In the rows, 128 means zero.
Known rows, with every way that one mark hangs from another
H{Y}: [149 113 110 147 157 140  92 131 115 121 126  94 120 126 123 109 137 140
 131 131 151 140 117 111 144 112 142 131  99 143 133 115 105 162 151 147
 134 143  98 136 117  96  99 116 115 157  99 137 103 105]
K{C{U} S{Q{L}}}: [126 140 111  75 157 113 103 126  75 125 118 164 113 164  99  86 165  47
 147 181 155 159 162  87 162 170 121 209  96 159 126 108  93 171 141 164
 147 146  80 192 168 108  75 113 143 159  93 153  80 184]
K{C S X}: [101 137 129  76 131 126  95 142  60 138 140 164 117 142 120  57 123  45
 142 203 168 168 118  67 117 189 127 180  79 179 139 136 126 135 113 166
 153 156  71 141 143 127  71  93 175 158  71 161  96 227]
H{F Y{Q{L S{K}}}}: [163  97  88 128 175 128  80 114  94 105 110 122 122 170 101 122 174 136
 124 103 156 112 113 110 166 145 185 152  73 157 120 112 123 156 166 171
 116 143 112 146 104  63  93 125 117 136 132 142  97 121]
N{Q{S{K}}}: [160 113 130 108 183 119  96 105  93 133 129 169 136 183 125  72 145 133
 133  92 114 151 140  78 111 130 146 153  91 131  80 106 137 131 122 128
 143 152  80 154 113 147  93 109 131 128 124 129 116 138]
R{L}: [138 113 120 116 156 133 108 128 142 131 123 137 157 131 138  95 133 160
 139 110 157 135 108 132 117  91  90 124 109 152 127  96 139 147 112 130
 138 150 110 153 131  99  93 151 106 154  88 122 118 116]
Y{Q{L N{G}}}: [163 101 111 126 142 132  96 129 121 158 151 162  94 183 108 102 183 130
 123  89 132 109 104  69 129 134 126 162  69 159 106 122 149 126 149 159
 162 120 103 146 132  92 120 120 128 109 122 149  94 103]
S{K Q{L N}}: [184 104  86 123 157 111 140 118 106 128 153 156  77 193  82  98 197 157
 137 109 111 118 131  68 168 145 135 127  77 161 104  98 155 160 163 131
 154 104  76 178 131 133 127 127 181  87  83 117  74 117]
C{K{S}}: [151 103 112 105 161 132 108 137 102 128 138 134 151 150 155  81 177 124
 122 146 136 181 127  87 105 120 109 151 101 146 120 106 104 116 123 146
 143 126 101 119 135 116 116  94 116 148  94 162  98 116]
C{K{S X} U{P}}: [126 125 111  96 164 132 101 113 136 141 156 125 151 144 150  89 177  89
 122 181 166 201  97  74 100 168  82 164  98 142 138 125  89 112  88 123
 159  97  97 110 179 130  61  90  97 143  90 151  71 140]
U{C{K} P}: [162 107 117  58 142 155 116 133 147 129 146 123 168 153 126 105 159 108
  98 127 130 205  72  98  92 134  85 115  36 178 143  79 133 143  95 119
 132 112 105 147 135 123  78  77  86 121 100 125 103  81]
Y{Q{L N}}: [172 105 106 130 152 132  98 120 126 146 159 179  94 179 113 101 188 129
 112  93 118 108 114  70 142 136 119 162  80 172 116 125 153 140 151 150
 155 117 113 140 128  95 109 127 123 107 116 138  88 109]
U{C{K{S{Q}}} P}: [169 111 116  53 138 153 114 130 124 133 134 141 171 167 118  88 158  86
 115 149 132 208  88  93 100 143  89 129  30 180 141  67 135 145 109 128
 137 122  94 159 145 124  67  76  90 126  94 129  95 101]
Z{Q{L N S}}: [168 129  86 121 175 127  89 104 104 157 133 154  93 199 108 107 175 151
 144  92 105 106 133  74 181 132 126 168 117 169  99 102 116 152 164 152
 145 110 106 151  98 126  96 121 125 106 122 132 139 144]
Y{Q{S{K}}}: [149 101  93 127 156 122 109 105 105 148 141 175 137 189 114  82 165 119
 129  81 108 126 124  77 100 125 162 144  85 161  81 121 145 124 132 142
 166 131  95 141 121 113  98 115 101 124 111 114  96 115]
P{U}: [147 111  95 114 151 139 119 137 123 121 147 144 110 160 135  85 165 107
 122 100 130 138 133  87  89  88  94 116  91 160 138 100 112 136 104  96
 132 163 131 157 130 109 132 112 131 166 107 139 117 132]
H{F Y{Q{L N{G}}}}: [162  94 112 126 160 135  82 134 107 120 115 108 110 164 104 123 176 132
 120 109 175 106  97 106 178 148 162 152  66 152 139 116 119 151 173 176
 112 142 118 146 120  50 105 118 134 134 125 163  95 114]
S{K Q{N}}: [173  98 102 125 155 110 155 125 105 139 152 150 103 190  90  81 178 145
 140 112 117 127 128  73 156 138 140 105  84 158 106 103 149 148 153 122
 150 117  75 173 142 132 125 111 178 101  64 111  75 120]
C{K{S{Q} X}}: [147 110 107 105 151 135 112 121  86 142 150 148 148 150 153  60 169 104
 144 169 139 178 121  78 104 146 108 154 100 155 130  96 124 128 115 133
 145 134  79 112 145 126  99  92 138 137  92 156  85 153]
P{U{C{K{S{Q{L}} X}}}}: [165 114  92  90 147 147 106 136 101 109 151 154 114 165 142  79 189  72
 144 127 118 165 132  89  84 108  88 138  50 174 164  62 125 145  93  99
 125 151 107 169 145 117 114 101 145 146  99 141 106 132]
H{F Y{Q{L}}}: [162  99 107 125 166 141  82 122 103 109 111 120 125 144 110 118 168 129
 111 113 169 113 106 120 163 138 164 153  80 159 138 111 121 167 159 160
 108 151 119 138 108  48  94 118 112 142 129 155  96 118]
Y{Q{L S{K{C}}}}: [151 109  79 115 159 119  89 103 100 135 142 182 105 192  96  99 180 120
 129  88 107 120 132  73 117 144 162 168  77 174  81 118 149 142 143 161
 165 120  89 153 111 113  97 129 113 108 126 125  91 120]
N{G{P} Q{S}}: [128  93 136  98 155 133  85 108  84 187  97 144 144 202 118  77 139 120
 165  83 125 129 125  66  84 105 145 149  68 103  65 112 119 115 115 143
 147 162  79 157 134 142 120 101 114 133 141 156  97 134]
G{N P{U{C{K{S}}}}}: [124  77 127 100 144 133 115 151 109 171 113 142 115 189 139  89 183  76
 124 133  96 130 132  71  69  59  83  84  18 187 154 132 109 113  84 117
 137 116 158 153 167 135 130 109  92 110  61 128  51  92]
G{N{Q{L}} P{U}}: [136  86 136 112 160 130  97 124 115 177 117 171  90 190 125  88 175 100
 121 114 100 101 143  62  82  64  83 106  36 175 131 131 126 136  88 107
 133 128 150 150 150 143 127 124  97  92  99 136  55 105]
G{N P{U}}: [115  77 122 118 144 127 122 138 124 183 118 143 102 183 130  93 171 102
 118 116 103 103 130  67  77  55  86  75  47 182 138 146 112 120  90 112
 139 122 166 145 158 135 139 122  92 113  72 124  53 102]
N{G Q{L S}}: [155 119 128  95 164 132  69 107  85 151 107 144 120 194 119  93 149 138
 160  84 138 139 126  74 105 129 150 183  78 106  65  84 129 123 126 157
 155 161  67 166 119 132 113 116 139 127 172 164 132 134]
Z{Q}: [146 129 119 117 149 144 115 117 106 163 128 144 132 140 122  84 139 137
 130 116 131 117 125 105 134 108 126 144 133 165 106  89 111 157 122 111
 136 140  94 132  98 111  96  89 104 127 101 138 143 133]
C{K{S{Q} X} U{P}}: [134 125 106  98 161 132 110 104 131 147 152 136 155 152 143  82 178  81
 134 181 163 199 106  75 110 172  83 165  98 144 136 108  95 129  95 114
 157 104  87 118 185 129  56  92  98 139  91 146  62 145]
U{C{K{S X}}}: [150 114 127  82 146 145 102 147  93 120 140 135 156 143 158  82 166  90
 127 153 121 191 103 100  91 134 113 145  55 164 156  87 125 121  98 134
 140 129  88 143 136 119  91  82 133 137  84 141 107 126]

Rows
[113 117 110  99 140 114 125 137  99 121 157 135 100 143 101  80 146 116
 126 145 146 150 105  74 106 165 150 125  76 171 114 136 142 133 106 134
 149 122  64 142 121 138 105  98 183 112  58 127  87 150]	S{K{C X}}
[181 109  93 119 159 124 124 112 109 140 146 162  93 181 106  97 183 138
 137 112 114 115 132  80 178 137 108 149 100 161 122  92 144 174 165 136
 143 130 101 171 134 115 118 136 157 118 118 134  87 140]	S{Q{L N}}
[169 127  82 125 173 120  97 108 104 149 133 151  85 204  93 106 181 161
 146  91 103 104 133  69 177 138 140 158 108 171  92 105 123 144 163 149
 151  99  95 154  98 134 100 118 137  93 109 124 132 133]	Z{Q{L N S{K}}}
[156  96  94 116 146 127  96 138 125 151 138 129  61 200  99 124 200 151
 134  93 127 100 110  55 145 120  97 137  59 144 124 133 124 120 154 158
 150 106 123 166 136 119 155 132 162 113 115 158  86 116]	Q{L N{G{P{U}}}}
[109 140 126  63 148 119 104 139 102 132 126 145 131 157 102  90 142  46
 123 183 174 181 130  80 138 173 109 186  82 162 128 134  86 142 125 167
 154 139  94 170 167 115  63  98 119 171  80 152  87 174]	K{C{U{P}} S}
[164 109 107 118 149 124  99 141 126 141 140 119  69 186 108 127 190 164
 126  98 139 116 100  67 161 142 110 153  75 141 116 124 129 122 161 172
 160 109 107 164 130 112 142 135 172 115 125 160 109 117]	Q{L N{G}}
[147 124  82  90 153 110 132 107 111 121 144 152  90 169  65 100 183 112
 139 135 135 141 136  84 151 164 139 150  79 167 101  93 133 186 132 126
 147 109  61 187 143 130  93 118 155 101  87 119  65 124]	S{K{C{U{P}}} Q{L}}
[121 119 109  91 151 109 132 136 127 121 148 123 109 152  88 102 161 115
 112 134 150 159 114  84 118 154 138 127  79 160 105 134 114 140 111 132
 150 109  80 162 137 130 100 100 144 120  64 122  85 115]	S{K{C{U{P}}}}
[161 117 116  54 131 157 110 123 120 138 144 145 167 161 122  81 150  79
 123 163 138 206  76  87  93 158  88 131  29 183 148  73 144 143  98 122
 140 121  85 147 147 131  57  71 104 123  89 129  92 125]	U{C{K{S{Q} X}} P}
[116 146 114  82 149 114  94 125  70 138 148 171  89 167 107  70 164  32
 161 210 164 156 135  62 166 212 113 210  84 170 151 129 112 158 131 165
 155 132  70 171 179 128  57 113 187 142  77 154  67 232]	K{C{U} S{Q{L N}} X}
[156  93 104 116 139 130 138 128 106 167 138 145 110 197 108  80 170 115
 156 106 123 116 125  72 141 109 108 119  81 148 120  97 129 151 143 122
 136 146 105 174 158 118 137 112 153 131  97 137  80 137]	S{Q{N{G{P{U}}}}}
[150 111 123  86 148 146 107 142 111 122 150 125 153 132 161  92 170 103
 118 135 113 185  93 108  89 124 109 132  62 166 156  86 127 130  89 122
 131 127  92 141 130 120 100  85 131 127  89 132 109 111]	U{C{K{X}}}
[161 117  84 120 146 122 131  98  93 134 150 164  88 160  93  80 170 140
 149 135 123 121 123  79 128 157 147 129  88 163 104  89 167 161 128 109
 161 120  52 158 118 138 105 119 178  94  87 120  74 148]	S{K{X} Q{L}}
[156 108  83 122 160 113  89 111 105 141 163 185  82 209  97  97 191 117
 131  94 108 116 119  50 141 166 151 168  61 181 102 139 158 132 155 171
 166 104  94 149 128 122  94 131 145  92 111 123  82 136]	Y{Q{L N S{K{C X}}}}
[152 112 146 111 179 117  92 120 108 154 118 158 111 185 142  93 157 127
 118 114 114 135 133  78 115 110 124 143  70 167 102 114 136 132 112 155
 156 131 121 150 131 141  95 133 113  99 131 129 104 117]	G{N{Q{L S}}}
[135 122  62 103 171 106  87 101  92 113 140 152  81 191  95 113 179 139
 141 111 110 134 125  67 131 167 159 162  82 165  88 126 139 138 140 168
 165 108  83 162 103 149 102 143 164 111 123 126 101 162]	Q{L S{K{C X}}}
[144 103 131  95 141 146  77 117  98 169 110 149 100 182 107  87 162 120
 152  91 138 114 130  67  81  96 111 151  51 113  91  97 126 131 103 117
 136 159  85 164 133 127 135 103 131 121 143 174  92 118]	N{G{P{U}} Q{L}}
[129  90 137 117 167 116  90 106  98 187 109 169 100 198 120  90 166 120
 130 120  93 104 129  51  95 100 122 114  42 167 103 151 141 122 102 136
 154 107 122 138 141 164 107 130 105  75  96 123  47 120]	G{N{Q{L S{K{X}}}} P}
[159 132  80 120 168 128  94  95  95 147 122 151 102 181  97 103 166 155
 148  96 108 109 139  90 147 127 153 159 120 165  78  90 119 152 143 134
 153 114  84 148  83 131  96 115 115 104 118 126 140 134]	Z{Q{L S{K}}}
[144 115  93  97 136 111 129 127  88 138 161 147  61 188  68  83 178 116
 163 144 143 127 113  54 156 188 150 142  56 171 109 105 160 157 140 151
 150 110  44 177 145 141 114 112 222  79  73 131  66 157]	S{K{C X} Q{L N{G}}}
[158 106  98  92 149 146 113 149 122 108 152 134 124 158 148  90 186  91
 123 103 116 169 127  99  77  85  89 116  57 168 160  75 110 133  86  96
 118 150 126 163 137 110 128  96 129 153  96 135 116 104]	P{U{C{K}}}
[155 120 100 116 145 142  98 126 111 174 130 139  77 182  97 103 178 139
 147 100 128  90 123  73 152 110 107 147  94 163 113 101 113 146 141 129
 136 115 105 150 114 116 123 103 132 102 106 154 123 124]	Z{Q{L N{G{P{U}}}}}
[108 124 111  94 144 113 124 129 120 127 162 129 104 142  96  91 150 102
 120 154 158 160  99  73 108 178 137 130  78 166 118 143 128 133  96 124
 155 108  71 145 139 140  85  96 164 113  58 122  78 146]	S{K{C{U{P}} X}}
[171 110  71 126 189 107  86 113 115 126 145 147  77 224 110 128 201 163
 130  77  94 120 125  58 182 150 124 163  90 156 107 135 131 130 184 187
 162 102 130 169 119 132 119 160 154 121 141 130 109 149]	Q{L N S}
[144 118 128  98 176 117  93 105  85 136 137 171 131 180 124  66 141 111
 137 109 122 155 135  69 110 150 149 161  84 142  88 113 140 138 112 133
 141 155  69 150 118 152  82 105 148 123 117 131 111 160]	N{Q{S{K{C X}}}}
[159 127  91 115 164 130  90 111 100 167 124 137  93 203 103 110 172 152
 158  90 120 103 125  73 169 133 138 170 107 155  88  97 114 139 160 160
 152 113  97 155 104 124 106 115 131 106 131 143 145 137]	Z{Q{L N{G} S}}
